What can hang from each mark:
j975: j163 j368
j61: j163
j465: j368
j146: j854
j105: j163
j854: j146 j163
j163: j61 j105 j854 j975
j368: j465

Each row was made from one small tree. The marks that hang from a mark follow it in brackets, in the order of their numbers. Every link used is in the known rows. Write each row's tree.
(in the rows, 128 means zero)
Known rows:
j975[j163[j105 j854] j368[j465]]: [101 128 118 112 120 120 114 133 147 111  42 138 134 136 118 152 104]
j163[j61 j854 j975[j368]]: [100 119 121 119 125 124 101 137 152 113  51 127 138 124  97 149 102]
j105[j163[j61 j854]]: [117 115 136 126 132 126 112 137 139 113  68 133 138 125 110 148 110]
j105[j163[j61 j854[j146] j975[j368]]]: [ 92 113 128 119 127 125 108 133 148 111  29 139 137 120  92 142  92]
j163[j61 j105 j854[j146] j975]: [ 77 112 117 118 121 130 110 133 148 113  68 124 122 109 103 144 105]
j146[j854[j163[j61 j105 j975[j368]]]]: [116 123 137 111 128 125 119 127 163 110  62 115 114 125 126 142  95]
j163[j105 j975]: [101 126 121 111 114 134 131 128 141 116 137 129 132 129 122 144 111]
j465[j368]: [111 123 149 122 131 131 126 120 131 120  91 121 118 147 115 153 106]
j854[j146 j163[j61 j105 j975]]: [ 83 115 127 117 124 131 121 119 146 121  93 117 106 112 133 141  99]
j854[j146 j163[j61 j105 j975[j368]]]: [ 90 122 128 116 123 126 116 117 153 118  62 122 110 116 129 141  93]
j146[j854[j163]]: [123 117 156 121 135 130 132 123 141 119 101 114 110 140 138 148 104]
j975[j163[j61] j368]: [115 131 142 122 129 118 119 125 153 119  59 131 141 131 103 149 103]
j854[j146 j163[j61 j105 j975[j368[j465]]]]: [ 79 111 131 116 124 123 108 118 147 116  52 121 102 117 133 144  87]
j854[j146 j163[j105 j975]]: [ 83 119 123 113 119 135 131 117 139 122 114 123 109 124 141 140 100]
j105[j163[j854]]: [118 120 132 121 126 130 122 134 132 114  88 139 140 136 118 148 112]
j146[j854[j163[j975]]]: [108 115 142 112 129 133 130 127 146 118 112 114 115 139 132 144  98]
j854[j146 j163[j61 j975[j368[j465]]]]: [ 77 105 143 120 131 121 104 118 143 120  50 119 104 122 126 146  84]
j61[j163[j105]]: [108 121 124 123 116 133 129 120 144 121 120 126 139 131 143 148 115]

Which tree is each row?
[107 129 122 114 122 126 114 123 154 116  78 121 121 122 136 144 100]
j854[j163[j61 j105 j975[j368]]]
[ 86 118 118 117 121 125 106 131 154 110  37 129 126 112  98 144 100]
j163[j61 j105 j854[j146] j975[j368]]
[ 84 117 129 119 126 116 104 129 151 111   4 133 121 118 105 149  96]
j975[j163[j61 j105 j854[j146]] j368[j465]]
[108 132 118 110 117 130 126 121 148 117 101 127 121 134 143 144 102]
j854[j163[j105 j975[j368]]]
[ 95 122  97 113 111 132 112 131 158 113  70 132 151 130 126 146 105]
j61[j163[j105 j854 j975[j368]]]
[123 120 150 121 134 127 124 125 151 113  82 109 104 123 137 146 107]
j146[j854[j163[j61 j105]]]
[ 86 107 127 120 127 129 112 135 141 114  61 134 135 116  97 141  97]
j105[j163[j61 j854[j146] j975]]
[118 128 132 107 123 129 129 125 156 111  85 120 116 137 134 142  97]
j146[j854[j163[j105 j975[j368]]]]
[ 98 117 132 120 130 115  99 135 150 114  18 131 135 130 103 154  99]
j975[j163[j61 j854] j368[j465]]
[ 95 110 151 131 135 127 118 115 138 125  78 115 103 120 133 147 101]
j854[j146 j163[j61]]
[106 113 142 111 129 121 111 127 157 109  53 113 105 126 131 146  89]
j146[j854[j163[j61 j105 j975[j368[j465]]]]]
[100 119 120 118 116 131 120 122 151 121  94 129 151 137 123 146  99]
j61[j163[j975[j368]]]
[ 67 104 107 115 113 129 105 126 150 114  42 132 131 124 126 146  93]
j61[j163[j105 j854[j146] j975[j368[j465]]]]
[ 96 116 135 114 120 125 115 126 138 116  94 131 129 139 114 150  95]
j163[j975[j368[j465]]]
[ 90 115 114 113 111 129 115 122 149 116  89 130 139 133 135 147  98]
j61[j163[j105 j975[j368[j465]]]]
[109 117 136 112 128 129 124 129 156 113  94 109 111 122 131 142 101]
j146[j854[j163[j61 j105 j975]]]
[109 129 124 115 118 125 116 128 154 112  84 127 134 121 108 145 104]
j163[j61 j105 j975[j368]]
[ 96 119 111 115 120 129 109 139 149 111  87 124 132 116 111 147 111]
j163[j61 j105 j854 j975]
[ 79 115 103 116 112 132 113 125 155 115  50 133 141 123 121 143  99]
j61[j163[j105 j854[j146] j975[j368]]]
[ 95 118 126 114 123 123 106 123 149 115  69 120 111 123 139 147  94]
j854[j163[j61 j105 j975[j368[j465]]]]
[ 95 126 124 119 124 120 113 129 157 113  14 134 131 117  98 146 102]
j975[j163[j61 j105 j854[j146]] j368]
[ 88 115 138 121 129 125 113 117 148 121  59 121 113 121 121 143  89]
j854[j146 j163[j61 j975[j368]]]
